What can hang from each mark:
napupu: lofuf potev
lofuf: kuleves luvu pefi
pavoso: zosu
zosu: davil pavoso
tota: luvu
tutel: tota
gego: pefi potev
luvu: gusap lofuf tota
gusap: davil mozuruz
pefi: gego mozuruz
potev: gego napupu
kuleves: lofuf tutel
mozuruz: gusap pefi vugaz
davil: gusap pavoso zosu

Each row was made from one small tree. Brackets hold a mark, then the marks that hang from it, in alphabetical order. Every link used is in the known rows. Write each row's tree.
Known rows:
(tutel (tota (luvu gusap))): -4 44 12 -8 18 7 -15 2 4 15 0 12 -30 3 9 -10 2 20 -14 -1 -49 -8 27 -18 1 10 15 11 14 -16 -12 29 4 -27 -3
(kuleves lofuf (tutel (tota (luvu gusap)))): -6 59 1 -3 11 -26 12 28 36 10 -18 -22 -45 -10 -5 23 -24 1 -23 -7 -16 -28 29 8 -11 -13 3 13 28 8 -35 7 -15 -34 12
(potev (gego (pefi (mozuruz gusap)))): -11 2 1 3 -5 -2 45 -11 3 23 -8 15 15 -14 0 18 19 10 -19 7 1 -28 14 -7 -10 -22 -32 16 1 -13 0 13 16 -2 9
(lofuf (kuleves tutel) luvu (pefi gego)): -2 35 -26 15 -2 17 35 35 27 33 0 -35 -6 18 12 0 1 -11 -56 33 52 -25 51 -3 -27 17 28 59 -5 -33 16 31 18 23 -29
(pavoso (zosu (davil (gusap (mozuruz (pefi (gego potev)) vugaz))))): -20 -4 27 25 0 -3 12 10 1 18 33 32 -28 -37 -22 30 -6 8 -38 29 35 -29 -26 -6 -8 -5 9 13 -27 12 -19 -29 20 -4 -27
(zosu (davil (gusap (mozuruz pefi)) pavoso)): -40 -23 11 11 30 10 7 18 3 29 30 1 -20 -49 -21 40 -1 44 -32 12 22 -7 -4 -2 -24 8 16 47 -30 17 -15 -32 30 -1 -36
(potev gego (napupu lofuf)): 9 -24 -7 -32 -23 -45 33 -33 -16 29 -12 2 -2 -25 24 34 20 15 -23 1 -28 -17 3 1 -23 -5 -43 22 9 17 -21 22 6 12 34
(gego (potev (napupu lofuf))): 8 7 11 -27 -31 -5 9 6 -2 24 -6 -15 -7 -9 15 6 -6 0 3 -1 -18 14 6 -22 -20 0 -23 -8 -9 1 -3 9 -3 2 9
(davil (gusap (mozuruz (pefi (gego potev)) vugaz)) pavoso zosu): -39 -12 23 1 39 6 5 27 -13 19 7 9 -36 -46 -14 37 -14 51 -76 15 23 -17 14 9 -44 24 21 13 -49 13 19 -11 45 -34 -29
(pefi (gego (potev napupu)) mozuruz): 9 9 -7 -21 23 -25 55 -27 14 24 -26 11 8 -17 -10 33 8 -8 -40 6 22 -22 7 -2 10 -19 -41 14 -1 -25 -18 47 9 23 -8
(luvu (gusap (davil pavoso)) lofuf): 1 16 -34 22 -3 -28 5 -19 2 20 -13 18 -24 -18 2 -24 -11 34 5 17 -17 -5 36 -44 -40 6 -23 -16 3 34 -13 3 47 -6 -9
(pefi (gego (potev napupu)) (mozuruz (gusap (davil zosu)) vugaz)): -7 18 -8 -3 3 -32 72 -12 -6 -14 -9 25 -15 -30 1 41 -9 5 -55 23 34 -9 -7 -30 -12 -16 -6 7 -22 -2 1 33 18 2 -17
(lofuf kuleves luvu (pefi gego mozuruz)): -7 32 -23 25 10 23 35 22 19 38 -9 -6 12 22 11 -2 14 -2 -62 37 55 -22 46 -8 -11 6 14 66 -9 -37 13 33 23 32 -50
(mozuruz vugaz): -6 7 15 18 -2 -9 4 4 -10 -33 10 0 7 -6 9 4 -10 23 -10 9 15 13 -13 2 -14 -4 24 -5 -3 10 28 -3 -20 6 -1
(gusap (davil (zosu pavoso))): -15 -9 -17 -5 -11 -12 -3 6 -12 20 6 1 -44 -13 -24 17 2 -2 -24 19 7 10 -12 -8 -27 23 9 -2 -8 22 7 -33 51 -28 -4
(zosu (davil gusap) pavoso): -20 -45 12 23 21 3 2 5 10 31 22 -7 -31 -39 -33 36 2 34 -34 11 9 -11 -25 -5 -27 4 6 58 7 19 -8 -33 29 13 -17
(pavoso (zosu (davil (gusap (mozuruz pefi vugaz))))): -23 -8 23 31 -2 -3 6 15 -1 7 37 34 -30 -32 -19 29 -2 15 -35 27 32 -24 -32 -3 -9 -1 16 14 -29 20 -19 -43 18 -8 -26
(tota luvu): 20 23 -6 -15 4 3 -24 3 6 13 -4 0 -3 -2 20 11 -10 7 -17 3 -12 4 15 -5 -2 16 6 5 6 -9 -7 11 -4 3 2
(tutel (tota (luvu (gusap (davil (pavoso zosu)))))): -4 38 -1 -2 16 0 -15 3 9 19 3 19 -43 -5 9 -4 1 22 -30 5 -45 -3 12 -14 -7 18 23 13 12 -6 -17 17 15 -37 -10
(luvu gusap tota): -3 27 -23 4 1 0 11 -3 3 0 -3 1 -16 -14 -15 -22 -7 33 -1 15 -36 -9 19 -25 -25 -12 11 -20 -7 2 5 14 20 -3 -7
(napupu (lofuf (kuleves tutel) pefi) potev): -11 25 1 -9 -22 8 13 19 5 75 14 -30 -39 -10 15 -17 -2 -17 -34 1 26 1 46 -21 -18 12 -7 1 -19 47 -8 -20 8 18 -18
(gego (potev (napupu (lofuf luvu)))): 10 13 11 -20 -30 2 7 12 -5 21 -7 -15 -5 -4 19 5 -7 3 4 2 -22 15 10 -25 -23 1 -17 -2 -10 -6 1 15 -1 3 4
(potev (gego (pefi (mozuruz gusap vugaz))) napupu): -2 -6 -5 -14 -17 -24 65 -21 -1 -2 -14 22 7 -22 14 40 22 23 -42 16 -7 -11 -4 -12 -29 -18 -39 27 -4 -19 7 28 4 1 24
(lofuf (kuleves tutel) luvu pefi): -10 43 -25 18 -18 30 20 55 27 21 6 -35 -10 24 20 -6 -2 0 -39 28 40 -7 42 -3 -37 20 37 47 -12 -23 22 5 15 15 -26
(luvu (gusap (mozuruz vugaz)) (lofuf kuleves (pefi gego)) tota): -26 39 -23 35 4 -38 10 -7 3 49 -10 8 -10 -22 -5 -41 6 48 -33 52 19 -24 64 -46 -42 3 -1 -7 -22 23 18 23 38 22 -28
(gego pefi): -7 -5 19 18 -7 22 12 11 10 22 3 -10 4 12 -11 -14 12 -7 -7 12 15 0 26 -23 -7 -4 -17 9 -9 -26 20 -5 -3 -11 -7
(lofuf (pefi gego)): -9 1 4 8 5 -3 19 -1 12 34 -8 8 1 2 -2 -8 15 -16 -39 29 29 -14 23 -4 -2 -2 1 24 4 -35 2 36 15 10 -16
(lofuf kuleves (pefi (gego (potev napupu)))): -3 16 -13 -13 -22 10 26 10 21 47 -3 -19 1 6 9 -8 8 -18 -55 27 46 -13 34 -12 -17 10 -2 43 -7 -26 12 25 16 20 -24
(napupu (lofuf (kuleves tutel) (luvu (gusap mozuruz))) potev): -2 41 -11 -1 -12 12 12 13 -7 56 13 -22 -45 -16 20 -13 -16 -4 -11 -10 4 -1 53 -37 -22 16 -6 5 -27 59 -11 -11 13 11 -24
(mozuruz gusap pefi vugaz): -21 -2 26 32 -19 1 43 36 -29 -57 19 7 -12 -12 2 29 -25 14 -10 16 20 12 -2 -58 -37 -26 51 -14 -44 7 52 -6 -6 -13 -13
(pavoso (zosu (davil (gusap (mozuruz pefi))))): -22 -10 18 25 0 0 5 13 3 19 34 34 -33 -31 -22 27 1 6 -32 24 27 -28 -29 -3 -5 0 7 16 -28 16 -28 -42 24 -9 -26
(zosu (davil (gusap (mozuruz (pefi (gego potev)) vugaz))) pavoso): -34 -42 26 21 25 -5 13 9 3 42 24 -5 -32 -55 -41 51 0 31 -38 17 29 -9 -15 -17 -34 0 9 55 -14 17 6 -25 35 11 -27
(pefi gego mozuruz): 2 -4 -10 0 42 -27 48 -32 12 20 -19 15 10 -11 -16 26 11 -8 -42 6 34 -35 11 7 23 -18 -29 20 4 -14 -21 37 9 24 -17
(lofuf pefi): -16 10 4 9 -11 10 3 20 12 22 -1 7 -3 8 6 -14 13 -4 -21 25 17 4 13 -4 -12 1 10 12 -2 -26 8 10 12 1 -14
(tota (luvu (gusap (davil pavoso zosu)))): 15 34 -27 -18 -2 1 -17 2 6 15 -4 10 -32 -16 15 10 -19 22 -29 10 -21 6 22 -20 -27 27 8 4 -1 5 -13 8 31 -19 -8

Write each row's tree:
-18 -1 5 43 -3 6 42 18 13 -3 5 14 -8 -4 -3 7 5 11 -40 22 34 5 0 -31 -19 -10 1 10 -26 -8 19 -17 2 -18 -27 -> (gego (pefi (mozuruz (gusap (davil (pavoso zosu))) vugaz)))
-17 58 5 3 26 -33 33 29 47 39 -27 -14 -36 -6 -10 32 -6 -9 -60 14 19 -39 37 18 -3 -19 -1 31 28 -18 -37 26 -7 -18 -4 -> (kuleves (lofuf (pefi gego mozuruz)) (tutel (tota luvu)))
-37 -16 21 11 31 6 15 15 1 29 29 -3 -15 -55 -22 42 -8 45 -39 15 30 -9 -2 -6 -27 3 17 46 -29 13 -5 -19 26 4 -37 -> (zosu (davil (gusap (mozuruz (pefi (gego potev)) vugaz)) pavoso))
17 37 -28 -17 -10 5 -9 -2 8 10 2 10 -27 -11 17 5 -20 8 -9 8 -21 2 27 -31 -17 15 4 2 4 0 -14 11 22 -9 -9 -> (tota (luvu (gusap davil)))
3 -27 7 -20 -28 -30 42 -26 -8 43 -11 -5 1 -16 16 24 27 10 -28 9 -18 -18 21 -16 -29 -8 -54 28 3 -1 -7 19 4 4 29 -> (potev (gego pefi) (napupu lofuf))
-8 38 -19 22 8 15 -1 15 -8 1 -3 9 -9 -6 0 -14 -3 31 7 21 -28 2 25 -27 -25 3 25 5 -20 -11 13 22 22 -4 -23 -> (lofuf (luvu (gusap mozuruz) tota))
-7 -7 -30 21 -21 -6 22 13 -4 -23 11 19 -33 -20 15 11 -16 -2 -18 11 2 12 -23 -35 -20 7 32 6 -20 23 -7 -17 20 -31 -19 -> (mozuruz (gusap (davil (pavoso zosu))))
-12 16 17 -11 -16 -1 10 -10 -16 82 2 8 -20 -25 15 -12 12 -4 -21 5 -9 -4 33 -15 -12 -5 -27 -7 -3 34 -15 5 19 14 -1 -> (napupu (lofuf pefi) (potev gego))
-12 46 5 18 0 20 14 15 -11 67 -2 9 -32 -11 10 -29 4 14 -23 20 -16 7 49 -41 -22 -7 -3 -10 -22 19 -5 12 23 18 -35 -> (napupu (lofuf (luvu gusap tota) (pefi mozuruz)) potev)
-16 20 -7 38 21 -37 18 -6 1 46 -24 13 8 -9 -14 -24 18 35 -35 51 5 -24 39 -27 -18 -16 -6 -20 -6 -5 6 25 26 27 -13 -> (luvu (lofuf (pefi gego (mozuruz gusap))) tota)
-5 8 -7 3 -1 -37 77 -16 -5 -5 -6 14 -11 -30 9 37 -10 0 -45 17 33 -10 2 -40 -10 -21 -11 11 -17 6 -4 32 7 12 -22 -> (pefi (gego (potev (napupu lofuf))) (mozuruz (gusap davil) vugaz))
-16 36 -33 21 2 -32 -4 -9 -1 41 -9 2 -14 -21 -7 -37 1 47 -1 27 -9 -20 55 -43 -34 5 -13 -21 -24 43 3 -2 37 11 -17 -> (luvu (gusap mozuruz) (lofuf kuleves) tota)
-5 -15 -2 -21 -23 -47 45 -24 -9 29 -13 10 1 -23 28 36 25 24 -44 16 -10 -14 4 1 -31 -11 -35 27 5 8 -13 27 7 19 22 -> (potev gego (napupu (lofuf (pefi (mozuruz vugaz)))))
-39 -20 11 -2 38 11 -3 30 -10 24 6 12 -43 -39 -14 34 -5 46 -68 10 13 -17 15 12 -39 28 16 15 -49 16 5 -24 52 -40 -28 -> (davil (gusap (mozuruz pefi)) pavoso zosu)
-14 0 -15 38 -22 -15 26 17 -15 -57 21 19 -27 -26 23 14 -26 22 -28 19 16 25 -35 -33 -34 3 56 0 -24 34 22 -19 1 -26 -20 -> (mozuruz (gusap (davil (pavoso zosu))) vugaz)
-23 11 -14 22 6 -18 40 13 -5 -32 2 24 -17 -20 9 30 -9 31 -42 14 27 9 -21 -13 -19 -6 23 1 -27 24 7 -13 15 -11 -24 -> (pefi (mozuruz (gusap (davil pavoso zosu)) vugaz))
-5 35 9 -12 4 16 26 -17 -8 30 -1 24 -4 -29 -5 4 7 8 -21 1 -2 2 7 -4 -8 -16 -26 -14 -6 9 11 6 10 6 6 -> (napupu (potev (gego (pefi (mozuruz vugaz)))))
-5 3 -2 21 -12 -6 22 24 9 60 5 -45 -13 13 21 -7 2 -9 -38 17 36 -26 60 -19 -21 13 7 43 -6 12 -3 10 5 24 -26 -> (napupu (lofuf (kuleves tutel) luvu (pefi gego)))
-16 29 29 21 -20 29 40 32 14 9 1 -2 8 0 0 -4 -5 7 -9 13 21 10 19 -45 -20 -21 -14 -9 -26 -26 31 0 -6 -10 -20 -> (gego (pefi (mozuruz gusap vugaz)) potev)
-32 -46 11 22 25 -4 -1 6 8 40 24 0 -36 -49 -32 41 6 32 -31 11 18 -8 -24 -6 -25 10 5 61 -6 25 -11 -36 35 7 -24 -> (zosu (davil (gusap mozuruz)) pavoso)
-20 30 -21 35 0 -21 10 14 6 44 -14 -5 6 2 -3 -31 14 41 -34 45 14 -16 42 -28 -27 -5 4 -12 -16 14 15 -6 25 29 -20 -> (luvu (lofuf kuleves (pefi (mozuruz gusap))) tota)
-27 76 6 32 12 -13 39 51 38 3 -20 -7 -40 3 -2 15 -14 16 -37 19 4 -25 35 3 -28 -26 20 29 17 -15 -16 21 -3 -26 -14 -> (kuleves (lofuf (luvu gusap) (pefi (mozuruz vugaz))) (tutel tota))
-16 5 19 39 -6 -4 11 25 -6 37 1 -7 -2 13 23 -7 9 15 -22 22 16 -2 35 -21 -17 -3 7 21 -10 6 2 6 0 19 -30 -> (napupu (lofuf luvu (pefi (mozuruz vugaz))))
-33 -25 14 4 23 1 -9 16 -8 26 8 19 -55 -32 -19 24 1 26 -53 11 9 -26 4 5 -26 28 1 19 -26 22 0 -28 50 -30 -16 -> (davil (gusap mozuruz) (zosu pavoso))
-20 -11 0 5 -13 -6 55 17 -30 -4 11 13 -41 -19 -26 37 -13 -25 -28 26 24 -15 20 -65 -26 -12 26 -5 -45 0 18 0 47 -32 -20 -> (mozuruz (gusap (davil zosu)) (pefi gego))
-11 13 16 0 7 -4 22 -10 -5 80 -3 8 -26 -17 4 -12 11 -17 -38 8 19 -5 39 -24 4 -7 -27 -3 -12 25 -20 13 12 24 -25 -> (napupu (lofuf (pefi gego mozuruz)) potev)
-9 20 -15 27 8 -25 1 -3 3 61 -15 -16 11 1 -13 -37 16 29 -38 48 17 -25 53 -19 -23 1 -1 -6 -3 5 18 11 25 35 -14 -> (luvu (lofuf kuleves (pefi gego)) tota)
5 22 2 -22 -37 3 18 27 9 30 -4 -30 -13 -1 22 6 -7 -1 -12 7 -3 10 21 -22 -34 7 -11 7 -13 -6 4 11 2 7 1 -> (gego (potev (napupu (lofuf (kuleves tutel) luvu pefi))))
-7 54 6 -3 14 -27 7 31 33 14 -17 -27 -39 -7 -6 28 -20 -3 -25 -7 -10 -24 23 17 -6 -11 6 13 27 7 -31 1 -21 -32 13 -> (kuleves lofuf (tutel (tota luvu)))
-23 4 -11 25 2 -22 41 11 -6 -29 2 24 -23 -18 1 33 -6 23 -38 15 27 7 -24 -19 -20 -8 19 2 -22 25 10 -16 18 -8 -19 -> (pefi (mozuruz (gusap (davil (zosu pavoso))) vugaz))
1 13 4 -10 -15 10 -2 -3 -14 62 13 -22 -28 -12 12 -18 -6 -12 -14 -14 8 3 34 -26 -2 10 -16 -5 -17 62 -8 -26 0 18 -17 -> (napupu (lofuf kuleves) potev)
